Each row was made from one walk, in order. Every step used is in the known rows, and no mark comes twice. Write each row's walk.
Known rows
rilo/fufen/nazos:  0.836 -3.295 -2.055 -5.183 -0.248 -0.007  0.908 -0.319 -0.665 -0.929  0.677  1.139 -0.953  2.168  2.455  0.220 -2.150 -1.451 -0.706 -1.931  1.262  0.632  5.927
timusa/kugof:  2.145 -1.303 -1.346 -1.583  1.375 -1.145  1.218 -1.059  1.252 -0.189 -0.829  2.566 -0.024 -0.319 -0.067 -2.149  3.777 -1.419 -1.342 -0.091  1.149  0.373 -0.195
nelo/mafat/timusa/kugof:  0.362 -1.644  1.187  2.669 -1.411  0.971  0.103  1.004  0.810  0.987  3.307  2.307  0.883 -2.011  0.338 -2.505  3.141 -1.260 -2.773 -0.238 -0.326  1.794 -4.187
toma/kugof/nelo/mafat/bozu: -3.306  1.504  6.439  0.369 -0.333  0.362  1.719 -1.300  2.286 -1.506 -0.523  0.604  1.248 -1.136  1.689 -1.593  2.202 -0.901 -0.664 -1.708 -1.329  2.622 -3.362
timusa/kugof/nelo/mafat/toma/fufen/nazos: -0.108 -0.740  1.157 -0.534  0.938 -1.688  0.894  0.256 -0.284 -0.666 -1.468  1.088  2.901 -0.517  0.016 -0.331  2.642  0.675 -1.845  1.264  2.485  0.370  0.436
toma/fufen/rilo/kugof/nelo:  0.258  1.505  1.518 -0.688 -0.390 -2.101  1.694 -1.690 -0.174 -2.147  0.942  2.162  1.651 -1.093 -0.048  2.067 -2.126 -2.087  0.669 -1.264  0.082 -0.942  2.047
rilo/fufen/nazos/mafat/bozu:  1.616 -4.426 -1.155 -3.926 -1.192 -0.376  0.331  1.075  0.040 -1.179  0.963  1.322 -0.338  2.381  1.838 -0.374 -2.527 -1.678 -0.519 -3.197  1.427  0.517  5.183
bozu/mafat/timusa: -4.002 -0.811  0.139  2.778 -1.138  0.540  1.408  0.559  1.079 -0.032  4.556 -0.009 -1.525 -0.164 -0.702 -1.926  0.162 -1.115 -1.867 -0.876  0.366  1.954 -1.132
kugof/nelo/mafat: -1.824 -0.919  5.297  2.931  1.074 -0.897  3.259 -0.353  0.695 -0.658  0.869  0.046  0.688 -0.016  0.228 -1.226  1.833  1.070 -1.407 -1.512  2.781  1.459 -1.813
timusa/mafat/toma/fufen/nazos: -6.102 -2.945  0.004 -0.736 -0.904 -0.516  4.217 -0.084 -1.592 -0.210  0.976  0.914 -2.317  0.296  1.590  0.921 -2.151  0.474 -1.050  0.656  4.159  2.431  3.536
fufen/rilo/kugof/nelo/mafat: -0.216  2.538  4.403 -0.853  2.048 -0.266  1.249 -1.442 -0.367 -1.509  0.269  2.825  1.161 -1.139 -1.079 -0.288  0.530 -0.320  0.458 -2.543  0.472 -0.103 -1.376
toma/kugof/nelo: -3.833  1.473  5.397 -1.029  0.962 -0.592  2.029 -1.536  2.736 -1.984 -2.024  0.639 -0.303  0.005  1.770 -1.268  2.141 -0.883  0.134 -1.096 -1.233  1.850 -1.520
nelo/kugof: -2.114 -2.625  1.346 -0.433  1.599 -1.000  3.437 -1.608  0.972 -1.670  0.877  0.570 -3.141  1.442  1.117 -0.384  0.948 -0.539  0.195 -1.197 -0.117  0.819  0.263
mafat/bozu:  1.988 -2.469  0.667  1.086 -1.185 -0.114  1.877 -1.161  0.528 -0.751  2.545  1.142 -1.228 -0.549  1.196 -1.754  1.836 -2.346 -1.127 -4.353  1.623  0.821 -1.827
fufen/rilo/kugof/nelo/mafat/bozu:  0.455  2.392  4.451 -0.376  1.365 -0.182  0.934 -1.522 -0.596 -1.697  0.832  2.779  1.572 -1.493 -1.005 -0.352  0.761 -0.904  0.198 -3.387  0.518 -0.087 -1.945
fufen/nazos/mafat/timusa/kugof:  0.488 -4.521  0.893 -1.745 -0.861 -1.029 -1.002  4.715  0.993 -0.869  1.067  1.292 -0.678  1.932  0.691 -1.632 -1.207  0.561 -1.012 -1.805  2.414 -0.711  0.635
nazos/mafat/toma: -2.021 -3.508  1.244  0.853  0.765 -1.189  2.077  2.429  1.959 -0.131 -1.675  1.520 -2.154  1.706 -0.181 -1.922 -0.068  1.639  0.820 -1.371  2.039  0.930 -0.025
rilo/fufen:  0.964 -2.453 -2.229 -2.825  0.120 -0.212  1.991 -2.202  0.471 -0.640  0.565  1.839 -1.452  1.278  1.808 -0.427 -0.013 -2.792 -0.518 -1.800  0.057  1.281  4.442
fufen/rilo:  1.129  1.165  1.159 -1.015  1.233 -0.791  1.119 -0.384 -0.068 -0.352  1.960  2.220 -0.970 -0.097 -0.741  0.240 -0.699 -2.045 -0.129 -2.681  1.438  0.178  0.132
timusa/kugof/nelo/mafat:  0.874 -0.558  2.014  0.692  1.631 -1.439  1.520 -0.751  0.888 -0.451 -0.875  1.614  2.051 -0.684 -0.590 -1.932  4.377 -0.216 -2.041  0.188  2.006  0.794 -1.382
fufen/nazos/mafat/toma: -1.600 -4.306  1.230 -2.863  0.131 -0.721  0.740  4.052  0.153 -0.645 -0.768  0.428 -1.501  2.587  1.109 -0.824 -2.646  2.837  0.123 -1.679  3.671 -0.028  2.071
kugof/nelo/mafat/toma/fufen: -3.216 -0.557  4.159  2.718  0.696 -1.149  3.086 -0.262 -0.200 -0.643 -0.218 -0.269  1.187 -0.286  0.570  0.176  1.183  1.634 -0.977 -0.086  2.682  1.422 -0.636
toma/kugof/nelo/mafat/timusa: -4.134  1.553  6.161  0.765 -0.217  0.268  1.080 -0.594  2.569 -1.332 -0.416  0.834  0.725 -1.048  1.721 -1.602  2.522 -0.987 -0.798 -0.712 -2.061  2.412 -3.498
rilo/kugof/nelo: -1.793 -0.125  4.139 -0.978  2.473 -0.587  3.084 -2.824  1.088 -2.647 -2.473  2.161 -0.390 -0.240  0.605 -1.994  2.884  1.278  0.965 -1.891  0.294 -0.323 -0.980

Which walk is each row?
 0.883  1.474  2.270  0.442 -1.512 -1.405  1.357 -1.599 -0.570 -1.868  2.108  2.146  2.879 -2.011 -0.079  1.813 -1.886 -2.285  0.091 -1.995  0.041 -0.417  0.576
toma/fufen/rilo/kugof/nelo/mafat/bozu
-8.082 -0.993  2.979 -0.174  0.562  0.015  4.369 -1.127 -0.068 -0.533 -1.019  1.024 -2.610 -0.002  1.535 -0.559  0.759  0.372 -0.799  0.536  2.627  3.589  0.937
timusa/mafat/toma/kugof/nelo
-5.714 -0.047 -0.966  0.837 -0.546  0.042  3.071 -0.589 -0.331  0.054  1.566 -0.707 -0.580 -0.023 -0.408  0.192 -1.956  1.062 -0.594  0.783  1.628  2.311  1.987
bozu/mafat/toma/fufen
 0.195 -1.586  0.040  2.287  0.188 -1.519 -0.843  0.921  1.369 -0.829  1.108  1.996 -0.415 -0.476  0.262 -1.782  5.133 -2.749 -2.233 -0.094 -0.035 -0.290 -2.248
mafat/timusa/kugof/nelo
 1.043 -0.751  0.952 -0.221  2.271 -2.266  1.572 -1.009  1.167 -1.065 -1.751  1.612  0.894  0.102 -0.415 -1.656  4.536 -0.834 -1.494 -0.008  2.170  0.022 -0.102
timusa/kugof/nelo
-2.233 -1.582  2.454  0.800  0.525 -2.177  1.588  1.833  1.270 -1.388 -2.110  1.872  0.162  0.931 -0.758 -0.114 -1.248  1.248  1.533 -1.067  1.406 -0.131  0.931
nazos/mafat/toma/fufen/rilo/kugof/nelo
 0.816  1.233  0.391 -1.351 -0.787 -1.550  1.536 -1.787 -0.157 -1.738  1.351  2.629  1.192 -1.326  0.116  1.835 -2.483 -2.384  0.788 -1.309 -0.440 -0.779  2.052
toma/fufen/rilo/kugof
-5.859  0.904  2.468 -1.384  1.789 -0.151  1.958 -0.945  0.776 -0.888 -3.959  0.465 -1.336  0.188  1.942 -0.305  2.479  1.323  0.591  0.715 -0.034  1.957 -0.478
mafat/toma/kugof/nelo
-2.929  0.339  4.275 -0.159  1.310 -0.090  2.947 -2.453  0.136 -2.039 -2.215  1.985  1.329 -1.251  0.745 -1.002  1.940  2.141  0.711 -0.586  0.045  0.326 -1.125
rilo/kugof/nelo/mafat/toma/fufen
-0.287 -4.734  1.546 -1.320 -1.074 -0.820 -0.468  4.762  0.995 -0.901  1.687  0.836 -1.440  2.239  1.002 -1.444 -2.167  0.825 -0.710 -2.427  2.484 -0.535  0.676
fufen/nazos/mafat/timusa
-1.721 -1.833  1.321  0.155  0.100 -1.651  1.408  1.815  1.335 -0.933 -1.650  2.370 -0.313  0.728 -0.600 -0.353 -1.582  0.946  1.548 -1.063  0.916  0.063  0.881
nazos/mafat/toma/fufen/rilo/kugof
 0.995 -3.478  0.352 -0.969 -2.986 -2.026  1.092  2.011  0.391 -1.568  2.271  0.583  0.919  0.725  1.331  1.109 -4.345 -0.944 -0.232 -2.100  2.159 -0.696  3.010
toma/fufen/nazos/mafat/bozu
-0.844 -1.123  5.311  3.561  0.130 -0.689  2.816 -0.498  0.358 -0.906  1.676 -0.067  1.229 -0.535  0.350 -1.345  2.298  0.242 -1.747 -2.736  2.791  1.477 -2.637
kugof/nelo/mafat/bozu
-1.475 -2.292  0.843  0.866 -0.226 -1.956  1.431  2.463  1.282 -0.435 -0.805  1.759 -0.669  1.100 -0.594 -0.021 -1.995  0.475  1.061 -1.084  1.639  0.331  1.204
nazos/mafat/toma/fufen/rilo
-5.817 -0.458 -0.801 -0.322 -0.755  0.138  2.595  0.301 -0.881 -0.104  1.613 -1.050 -0.310  0.363 -0.108  0.527 -2.919  1.776 -0.689  0.746  2.268  2.003  2.760
bozu/mafat/toma/fufen/nazos
-3.518 -0.253  0.371  2.859 -0.333 -0.325  0.821  0.545  1.038 -0.388  3.245  0.114  0.043 -0.346 -1.348 -1.937  1.899 -1.160 -2.414  0.038  0.650  1.543 -1.103
bozu/mafat/timusa/kugof/nelo
-4.038  1.706  6.424 -0.098  0.308  0.257  2.046 -1.210  2.475 -1.351 -1.111  0.675  0.868 -0.784  1.632 -1.548  1.909 -0.312 -0.430 -0.889 -1.369  2.601 -2.751
toma/kugof/nelo/mafat
 0.812 -4.393 -1.475 -3.515 -1.129 -0.450 -0.288  1.799  0.329 -1.023  1.103  1.514 -0.858  2.475  1.857 -0.336 -2.245 -1.755 -0.689 -2.172  0.734  0.306  5.028
rilo/fufen/nazos/mafat/timusa
-3.132  1.014  0.117 -0.966  0.969 -1.378  1.761 -1.073 -1.273 -1.154 -2.041  1.380  0.180 -0.500  0.588  2.100 -0.407  0.536  0.984  0.597  1.048 -0.052  2.080
mafat/toma/fufen/rilo/kugof/nelo
-6.081 -2.513 -0.003  0.444 -0.712 -0.618  4.740 -0.973 -1.040 -0.068  0.862  1.267 -2.543 -0.146  1.254  0.581 -1.177 -0.147 -0.980  0.718  3.562  2.701  2.768
timusa/mafat/toma/fufen
-2.200  0.372  1.735  0.369 -0.688  1.062  1.949 -0.598 -1.119  0.490  0.717  1.969  1.552 -2.079  0.523  0.189 -0.471  1.299 -0.412  0.281  0.275  1.826 -1.250
nelo/mafat/toma/fufen/rilo/kugof
 0.325  0.780  1.271  0.419  1.305 -1.851  0.830 -0.450 -0.147 -0.507 -1.172  1.776  3.097 -1.144 -0.867 -0.051  3.054 -0.475 -1.610  1.035  1.843  0.454 -0.208
timusa/kugof/nelo/mafat/toma/fufen/rilo
 0.313 -3.347  0.315 -1.434 -2.333 -2.142  1.450  2.078  0.588 -1.414  1.676  0.629  0.543  1.105  1.238  1.178 -4.666 -0.321 -0.013 -1.263  2.131 -0.668  3.614
toma/fufen/nazos/mafat
-0.122 -4.088 -1.729 -4.578 -0.219 -0.325  0.535  1.279 -0.267 -0.843 -0.586  1.204 -0.882  2.718  1.924  0.040 -2.584 -0.372 -0.078 -1.678  1.509  0.658  5.971
rilo/fufen/nazos/mafat/toma
-1.291 -0.114  5.257  0.388  1.158  0.376  2.761 -2.526  0.568 -2.139 -0.976  2.110  1.191 -1.332  0.567 -2.354  2.977  1.293  0.168 -2.520  0.201  0.448 -2.813
rilo/kugof/nelo/mafat/bozu
-1.891 -3.342  0.664  1.097 -0.391 -1.866  2.067  2.247  1.750 -0.429 -1.222  1.411 -1.120  1.320 -0.013 -0.638 -1.444  0.908  0.945 -0.790  1.671  0.566  1.131
nazos/mafat/toma/fufen
 0.021  1.513  1.979  0.836 -1.388 -1.482  0.714 -0.856 -0.294 -1.711  2.281  2.370  2.349 -1.893 -0.093  1.830 -1.664 -2.357 -0.071 -1.005 -0.662 -0.618  0.460
toma/fufen/rilo/kugof/nelo/mafat/timusa
-3.885  0.126  2.886  0.056 -0.331  1.964  2.018 -0.336  0.345  0.930 -0.269  1.233  0.273 -1.527  1.545 -1.496  1.286  1.556 -0.756  0.324 -0.377  3.391 -2.928
nelo/mafat/toma/kugof
-0.181 -0.431  1.491  0.499  1.944 -1.274  1.444 -0.519  0.379 -0.217 -1.833  1.516  1.933 -0.649 -0.438 -1.530  4.634  0.508 -1.805  0.877  2.158  0.984 -1.152
timusa/kugof/nelo/mafat/toma
-0.034 -4.276  2.050 -1.070 -0.415 -1.607 -0.846  4.741  0.990 -1.281  0.648  0.802 -0.213  2.157  0.515 -1.393 -0.852  0.877 -1.078 -1.785  2.849 -0.901  0.667
fufen/nazos/mafat/timusa/kugof/nelo
-1.568 -2.860  0.271 -4.590 -0.040 -0.554  0.311  1.081  0.273 -1.521 -1.704  0.876 -0.038  2.654  2.174  0.230 -2.100 -0.318  0.097 -1.353  0.717  0.980  5.502
rilo/fufen/nazos/mafat/toma/kugof/nelo
